(in the rows, 128 means zero)
Known rows, with every way that one mark hangs from another
z57{z660{z226{z803{z791}} z914}}: [127 139  98 171 154 106  97 120 144 133 145 104 142 133 122 168 167 127
 140 119 118 146]
z226{z803}: [120 154 143 171 104  97 139 161 124 166 147 155 146 158 157 118 111  89
 128 124 113 124]
z226{z57 z660 z791{z803 z914}}: [148 117  79 126 144 117 141 161 120 129 163 147 137 113 137  80 151  69
 104 135 154 124]
z226{z660{z57}}: [130 107 118 132 123  83 144 160 141 154 128 148 168 120 147 110 132  38
 135 134 147 118]
z803{z791}: [ 75 129 134 184  88  83 155 162 130 132 162 168 148 190 121 154 153  62
 135 117 101 125]
z226{z57 z660}: [136 112 114 133  92 106 148 188 156 134 125 160 179 135 129 116 138  36
 124 126 151 144]
z914{z57 z803}: [106 162  97 137  85 115 176 136 110 182 160 122 143 187 139 135  72  67
 153 149 126  85]
z533{z57{z660{z914}}}: [108 107 103 172 125  90 159 120 152 145 172 116 180 153 144 142 175  89
 118 150 159 153]
z914{z660{z226}}: [101 102 114 128 126  72 125 112 168 154 151 170 188 143 110 148 128  80
 152 136 127  83]
z660{z57{z533} z226{z803{z791}} z914}: [ 83 172 105 158 167 116  65 120 113 142 112  58 103 127 117 132 119 143
 143 162 102 103]
z803{z791{z914{z57}}}: [ 85 123  74 154  96 100 168 137 135 127 188 129 130 187 131 125 152  65
 128 135 107 121]
z533{z57{z660}}: [132 111 122 164 123  85 179 133 155 155 160 150 198 161 163 144 180  66
 134 140 135 159]
z533{z57{z660{z226{z791} z914{z803}}}}: [101 163  92 142 157 118 120  90 103 162 165 102 151 137 105 150 155  98
 151 170 142 109]
z791{z914{z660{z226} z803}}: [114 128  64 113 133  96 130  89 146 170 178 139 144 125 124 138 110 100
 137 154 132  65]
z57{z660}: [114  92 130 174 110  78 160 126 159 154 152 156 203 166 161 140 170  73
 128 125 139 151]
z57{z533 z660{z226}}: [ 88 107 140 173 133  85 104  87 164 160 126 125 196 148 160 148 175 137
 138 145 115 136]
z533{z57{z660{z226}}}: [132 111 118 144 149  80 144 109 155 159 153 154 196 138 159 161 177  99
 148 151 125 136]
z660{z57{z533} z226{z791{z803 z914}}}: [ 80 136 101 136 204  96  88  72  94 162 149 103 118 114 158  84 130 159
 122 184 114  66]
z803{z791{z914{z660}}}: [ 97  98  77 155 106  83 161 132 167 119 186 149 154 165 105 134 178  46
 122 121 117 119]
z660{z226}: [ 79 120 139 152 118  73 118 116 134 161 153 179 165 150 142 143 123 114
 139 141 116  87]
z57{z533 z660{z226{z803{z791{z914}}}}}: [123 141  97 177 156 113  95 103 152 139 138  92 136 128 160 140 203 145
 126 133  80 160]

Rows
[150  97  44 114 145  91 181 104 158 158 196 120 155 154 147 111 105  98
 125 138 147  76] | z791{z803 z914{z57 z660}}
[136  91  73 143 147  74 166 106 157 156 197 151 154 137 150 118 125 111
 109 130 144  80] | z791{z803 z914{z660}}
[125 114  69 139 135  92 174 112 122 164 200 131 132 159 180 106  99 130
 116 146 136  81] | z791{z803 z914{z57}}
[104 149  81 152 131 146 132 120 121 148 133  76 163 158 135  88 171  67
 117 168 132 160] | z226{z57{z533 z660} z791{z914{z803}}}
[ 89  90 108 162 140  79 106  88 158 149 159 126 184 134 138 153 157 137
 129 144 155 123] | z57{z660{z226 z914}}
[122 157  90 117 139 122 134  95 109 173 145 111 172 165 119 141 129  71
 179 150 121 102] | z914{z57{z660{z226{z791}}} z803}
[100 172  79 148 133 127 102 117 128 144 146  81 100 153 141 124 140 137
 141 147  71 117] | z660{z226{z803{z791{z914{z57{z533}}}}}}
[ 63 102 122 182 137  92  86  73 161 152 137  92 180 140 140 145 165 162
 122 156 141 128] | z57{z533 z660{z226 z914}}
[124 150  57 145 118 132 145 134 161 133 150  66 126 171 112 111 149  70
 136 130  91 130] | z226{z803{z791{z914{z57{z533} z660}}}}
[127  99  68 131 181  88 142  91 149 161 155  88 151 123 161  93 119 120
 113 164 144  78] | z791{z803 z914{z660{z57{z533}}}}
[ 80 126  93 118 140 105 103 127 120 128 155 155 155 135 121  89 153  78
 122 165 128 111] | z660{z226{z57 z791{z914}}}
[149 133  83 160 156 103 113 117 148 136 159 127 138 123 156 147 191 116
 132 120  92 152] | z57{z660{z226{z803{z791{z914}}}}}
[105 145 117 165 161 118  79  86 132 153 136 100 152 122 154  94 197 133
 123 150  94 149] | z57{z533 z660{z226{z791{z914} z803}}}
[ 61 184 115 148 133 138  70 103 103 154 128  63 120 154 100  96 111 138
 148 163 109  95] | z660{z226{z791 z803} z914{z57{z533}}}
[122 150  89 157 136 138 127 108 132 151 142  65 154 161 154  73 178  87
 129 144 103 165] | z226{z791{z914{z57{z533 z660}}} z803}
[104 173  89 148  84 119 178 153 104 156 161 116 124 204 111 160 100  51
 163 133  99  99] | z914{z57 z803{z791}}
[101 116 131 150 118  96 123 144 144 155 108 114 165 128 148 104 142  67
 128 148 136 125] | z226{z660{z57{z533}}}
[ 93 108 114 136 133  87 136 120 162 158 116 101 188 155 124 106 126  55
 140 157 135 102] | z914{z660{z57{z533}}}
[ 74 153  96 183 132 119  96  84 129 149 140  65 136 153 108 182 160 146
 143 150 115 121] | z57{z533 z660{z226 z914{z803{z791}}}}
[ 67 117 130 168  91 101 115 146 124 130 161 143 148 142  85 105 162  54
 118 126 157 121] | z226{z660{z914} z791}
[ 62  98 126 200 109  98 120  98 158 148 145  88 183 166 144 129 169 129
 108 146 152 151] | z57{z533 z660{z914}}
[167 149  75 152 170 107 134 121 145 135 166 122 134 118 157 152 206 108
 137 135  91 162] | z533{z57{z660{z226{z803{z791{z914}}}}}}
